Every row comes from one small tree of marks. The marks that hang from a mark follow it in brackets, in alphabetical order. Every link used is in the known rows. Which tree was each row made from?
In the rows, 128 means zero.
Known rows:
vidib(nudu(temip(zasuf))): [ 77 162  42 123 129 110 114 147 135  63 118  94 102 113 127 198 143 130
 115 115 150  61 110 136 126 124 134 136 166  98 153 156  62 116 156 117]
nudu(temip(zasuf(vidib))): [ 90 141  24 150 119 107  94 119 131 131 112 103 121 116 155 199 126 164
  90 126 123 135 102 141 139 133 135 135 139 109 172 132  85 116 187 134]
vidib(nudu zasuf(zifeg)): [116 165  94  88 114  67 119 131 125  40 111 111 112 155 105  83 153 131
 147  88 148  47 141 110 109 113 124 129 108  84 129 153  42 116 151 119]
zofis(zifeg(kulom noko zasuf(sobar))): [138  70 194 134 112 140 192 118 131  38 126 112 157 172 112 159 150 156
 145  93  77 162 155 126 102 122 169 165  87 138 107  39  76 157 155 146]
zofis(vude zifeg): [ 78 138 234 109 111 132 157 118 130  51 142 113 129 158 136 126 133 157
 105 123 118 143 133 155 119 119 148  77 160 141 129  69 124 147  96 116]
zofis(vude(kulom(zifeg(zasuf)))): [103 109 181  72 112 117 120 131 127  91 132  96 143 142 153 128 151 156
  96 101 117 157 142 175 127 134 128 118 124 112 134 117 143 149 127 134]
zifeg(noko(pelibaz(rotil)) zasuf): [176  66 109 148 110 169  93 122 138 109 122 117 166 155  75 176 181 137
 172 111  81 185 135  91 118 130 137 176 100 118 115  70 103 141 148 139]
zifeg(zasuf): [144  98 145 121 122 127 128 128 143 120 130 146 140 151 106 153 143 132
 143 110 115 164 139 117 122 135 135 154 112 118 113 100 106 135 159 137]
noko(pelibaz(rotil) zifeg): [184 157 108 133 127 180  87 132 121 193 109 101 152 136 112  71 166 135
 139 158  74 131 102 105 119 120 100 108 123 136 114  87 104 136 121 133]
rotil(pelibaz(noko)): [159 135 102 143 158 122 151 112 126 115 117  93 132 158 118 144 123 123
 157 123 137  90 146 110 127 136 136 135 141 151 126 175 139  93 165 108]
noko(zifeg(zasuf(temip))): [180 136 143 127 127 151 151 135 138 154 124 111 137 163 117 109 146 144
 149 111  95 161 111 118 124 121 111 147  83 129 110  43  86 138 142 138]
pelibaz(noko(zifeg(kulom)) rotil): [157 177 165 116 125 194 113 114 124 158 113  21 157 169 108  73 141 126
 162 151  70  35 131 129 122 121 133 115 157 143  71 101 105 118 138 139]
muvum(nudu(temip)): [126 150  93 146 113 109 134 131 144 141 125 117 108 100 124 227 122 147
 113 124 137 137 103 133 138 128 109 123 149 117 146 115  91 126 130 128]
temip(zasuf): [111 130  90 127 132 113  79 108 134 152 131 116 126 123 132 153 110 146
 112 135 122 133 132 116 126 119 137 135 119 121 164 118 104 113 156 133]
rotil(pelibaz(noko(zifeg(zasuf)))): [193 141 126 139 159 127 165 117 132 151 119  89 137 174 111 126 136 123
 161 115 110 116 141 103 123 135 130 145 125 146 104 133 121  98 179 122]
vidib(nudu(temip) zasuf): [ 80 186  57 110 114  89 122 156 122   4 111 107 103 140 125 153 163 120
 137  97 166  31 130 142 117 125 127 141 153  86 139 197  44 111 171 122]
vude(kulom(zifeg)): [128 100 134 102 136 107 122 131 106 133 132 102 142 108 151 123 135 141
  93 108 134 131 154 174 128 132 115 118 108 118 129 168 148 151 139 154]
vidib(zasuf): [116 150 115 114 113  93 104 124 119  81 121 136 125 149 126 101 137 127
 141 114 142  94 149 127 116 124 126 137 111 112 134 164  94 115 162 134]
noko(zifeg): [170 158 159 128 135 139 146 139 127 187 127 103 127 136 134  89 137 127
 122 129  95 136 113 131 125 119 113 119 113 126 103  90 118 129 127 144]
noko(zifeg(zasuf)): [184 134 164 122 130 137 145 138 139 186 129 120 136 155 118 107 150 129
 134 116  85 165 122 123 121 127 120 144 101 117  92  67  99 133 152 149]
zofis(zifeg(zasuf(sobar vidib))): [146  96 175 137 120 134 187 113 138  56 114 153 158 168 119 135 155 165
 111 106  88 165 115 108 115 131 162 130 112 139  98  61  73 159 157 148]
vidib(zasuf(sobar temip)): [122 159  92 131 108 125 140 119 123  10  98 133 135 162 135  88 147 155
 146 114 138  72 110 108 116 123 129 158  81 125 166 130  55 121 142 122]
temip(nudu): [106 121 122 151 145  97 125 133 123 150 131 142 140 103 112 115 114 133
 126 137 130 125 131 112 125 123 131 120 118 126 136 113 102 123 108 149]
nudu(temip(zasuf(sobar vidib))): [ 99 145  25 155 117 122 117 119 136 105  97 114 127 119 159 191 138 170
  81 131 106 128  78 128 136 137 144 151 135 109 178 130  65 117 182 134]
vidib(nudu): [113 150 110 103 132 122 139 149 134  69 121 109 117 130 112 136 150 116
 137 113 150  74 120 115 123 121 132 125 151 113 105 145  92 131 121 119]
vidib(zasuf(sobar)): [125 161 116 121 111 113 131 122 124  46 103 146 132 154 135  79 151 137
 128 119 124  85 122 112 113 130 139 155 104 112 136 162  75 116 154 136]
zasuf(vidib(nudu(temip)) zifeg): [132 135  42 123 113  84 143 130 133 101  93  92 124 139 127 131 153 168
 106  95 115 108  90 113 135 125 129 117 123  92 133 113  48 135 156 120]
zifeg(noko): [152  96 141 151 123 137 132 124 129 114 134 101 133 131 113 161 141 129
 142 108 110 153 132 122 128 124 140 157 113 120 123 100 134 125 122 139]
zifeg(kulom zasuf): [126  95 124  94 109 118 131 132 133 123 119 115 145 157 123 145 135 142
 157 109 110 155 164 130 114 128 136 166  87 127 117  94  95 141 185 134]
kulom(zifeg(zasuf(sobar temip))): [179 112 179 126 127 167 181 115 139  98 122 119 152 137 143 150 169 168
 131 103 121 160 118 123 120 135 128 148  97 125 143  97  90 155 152 149]
vude(kulom(zifeg(zasuf)) zofis): [162  68 141  84 126  78 157 125 100 148 120 110 160 138 131  76 129 126
  82  96 107 154 167 207 119 138 112 132  79 118 124 185 117 169 140 148]
kulom(zifeg(noko(pelibaz))): [198  97 178 138 133 152 133 116 119 157 138  97 149 104 142 169 174 157
 138 112 120 188 143 129 124 128 120 128 106 118 142 126 135 147 147 154]
pelibaz(noko(zifeg) rotil): [167 178 173 130 133 197 114 114 131 153 119  42 152 165  99  76 146 119
 152 152  71  43 115 121 128 126 133 107 173 136  71 103 113 115 121 141]
noko(pelibaz(rotil) zifeg(kulom zasuf)): [183 133 106 105 111 167  95 138 125 182 103  91 167 160 107  82 173 146
 165 143  60 150 131 106 109 120 108 136  92 137 105  57  76 147 168 138]

Write each row's tree:
[143  81 174 122 114  98 192 113 102 108 125  93 150 158 116  85 110 125
 115 109  92 135 167 179 108 115 138 124  91 147 120 116  97 160 117 128] | vude(zofis(zifeg(kulom noko)))
[113 142  58 132 106  79 102 109 144 175 121  89 111 104 131 223 102 174
 108 119 122 142 114 129 132 117 112 129 115 110 173  89  57 118 159 126] | muvum(nudu(temip(zasuf(zifeg(kulom)))))
[205  77 191 130 122 143 162 111 136 153 130  95 160 135 130 181 178 167
 128  83 102 209 139 120 127 134 142 150  98 105 106  94 117 153 177 176] | kulom(zifeg(noko zasuf(vidib)))
[126 155  53 152 109 105 121 110 151 146 103 108 122 104 137 232 126 179
  90 129 115 149  70 107 139 128 126 134 135 115 160 102  52 121 156 136] | muvum(nudu(temip(zasuf(sobar vidib))))
[134 102 107 149 124 137 167 128 144  58 109 154 157 148 108 138 144 160
 148 115 114 141 101  89 120 131 141 174  77 132 148  54  48 141 128 135] | zifeg(zasuf(sobar temip(nudu)))
[127  59 137 100 122  67 164 125  98  82 123 135 159 163 106  71 109 118
  81  99  99 139 166 203 112 129 128 124  84 134 112 141  96 171 123 132] | vude(kulom zofis(zifeg(zasuf)))
[164  94 101 158 117 168  91 120 124 114 120  99 154 133  96 146 164 133
 157 131  93 145 125 102 123 124 129 148 118 127 130  98 121 131 120 131] | zifeg(noko(pelibaz(rotil)))
[148 128  44 119 110 105 152 116 133  69  92  81 136 157 116 105 146 186
 139  91 133 106  82  86 135 110 118 115  73 118 153  59  37 145 125 107] | zasuf(temip vidib(nudu) zifeg)
[209 132 110 133 124 169 132 135 134 125 101 134 157 154 129 100 181 164
 157 129  80 183  85  87 119 125 107 156  56 137 138  40  49 149 144 127] | noko(pelibaz zifeg(zasuf(sobar temip)))
[160 100 178 128 136 137 160 118 132 134 137 117 152 121 127 157 149 163
 140 104 138 169 144 129 122 127 120 129  95 122 145  91  88 152 150 159] | kulom(zifeg(zasuf(temip(nudu))))
[132  81 160 136 117 132 143 118 108  76 134  96 151 143 120 159 142 158
 151 116 105 164 166 135 109 111 142 126  93 149 128  67  96 155 144 131] | zofis(zifeg(kulom noko(pelibaz)))
[138 135  49 114 122  99 120 100 145 111  89 106 139 140 132 113 141 183
  92 114  89 110  79  72 124 118 152 139  93 102 158  93  31 120 161 131] | temip(zasuf(sobar vidib(nudu) zifeg))
[180 126 125 138 128 129 154 132 135 165 111 114 154 156 116 105 147 165
 139 112  92 174 101  96 129 119 118 134  70 127 108  25  64 142 143 157] | noko(zifeg(zasuf(temip(nudu) vidib)))
[125 102  44 139 111  79 144 106 117 133  92  85 160 142 129  86 110 209
 141 110 115 139 113  92 130 105 119 120  32 133 171  28  32 146 138 127] | zasuf(temip(nudu) vidib zifeg(kulom))
[179 145 170 109 129 160 136 119 131 128 121  49 151 177 126 117 139 148
 180 120  97 105 139 127 128 120 129 142  94 139  99  63  68 128 167 132] | pelibaz(noko(zifeg(kulom zasuf(temip))))
[181 159 180 125 130 196 109 113 141 150 120  54 159 178  87  93 156 120
 160 138  64  67 122 114 125 129 138 126 162 129  62  85  97 119 140 145] | pelibaz(noko(zifeg(zasuf)) rotil)
[156 138  44 128 107 123 184 115 140  28  68  97 146 162 129  80 164 197
 126  95 110  91  48  68 131 118 135 140  67 119 155  55  10 148 119 105] | zasuf(sobar temip vidib(nudu) zifeg)
[197  65 122 151 113 158 130 124 143  78 109 145 164 152 105 170 189 152
 161 104  78 198 110  80 117 138 148 201  71 115 131  68  78 143 152 138] | zifeg(noko(pelibaz) zasuf(sobar))
[166 156 171 110 121 190 112 116 134 150 113  34 164 182  96  89 151 128
 171 139  58  59 140 123 120 125 138 132 147 137  62  81  91 122 158 143] | pelibaz(noko(zifeg(kulom zasuf)) rotil)
[122  97  98 104 103 132 140 128 132  80 115 104 147 167 121 151 131 161
 176 104 126 143 156 124 118 120 126 168  63 139 144  61  71 146 173 118] | zifeg(kulom zasuf(temip))
[135 104 120 101 107 135 158 131 138  90 101 125 154 163 133 130 150 152
 149 113  91 139 138 116 110 134 149 186  80 127 122  92  73 144 176 136] | zifeg(kulom zasuf(sobar))
[183 156 116 144 162 132 164 116 125 158 118  79 131 164 123 116 129 121
 151 125 116  95 136 110 126 132 125 131 131 149 112 149 136  94 164 117] | rotil(pelibaz(noko(zifeg)))
[189 131 128 130 118 146 157 130 137 162 110 105 148 170 122 107 153 160
 140 109  89 176  97 103 130 120 117 139  74 128 107  36  79 145 156 147] | noko(zifeg(zasuf(temip vidib)))
[196 135 119 127 121 176  88 135 132 183 110 116 161 154  96  92 180 135
 152 144  65 160 110  97 115 125 106 128 110 129 102  62  87 143 148 141] | noko(pelibaz(rotil) zifeg(zasuf))
[125 114  55 152 135  68 110  93 136 171  96 136 158 117 127  93 112 195
  85 132  81 146  84  66 124 119 152 135  72 107 175  64  29 116 145 157] | temip(nudu zasuf(sobar vidib zifeg))
[123 109  85 157 131  91 137 110 126 119 123 114 138 127 110  93 103 171
 142 115 129 123 117 104 126 111 111 121  60 128 186  41  56 133  95 116] | zasuf(temip(nudu) zifeg)
[194  81 209 128 127 147 156 116 136 151 144 101 150 129 125 184 169 148
 138  87 111 195 153 133 121 133 136 155 105 106 116  99 125 146 165 168] | kulom(zifeg(noko zasuf))
[159  88  97 158 111 123 142 104 128  97 125  84 132 150 106 128 126 168
 156  92 113 141 117 111 129 112 117 151  53 122 174  30  86 133 108 108] | zasuf(temip zifeg(noko))
[131 105  96 109 102 151 169 126 137  47  99 110 157 173 132 136 145 169
 166 109 107 132 127 112 114 126 140 187  54 140 146  60  51 150 164 121] | zifeg(kulom zasuf(sobar temip))
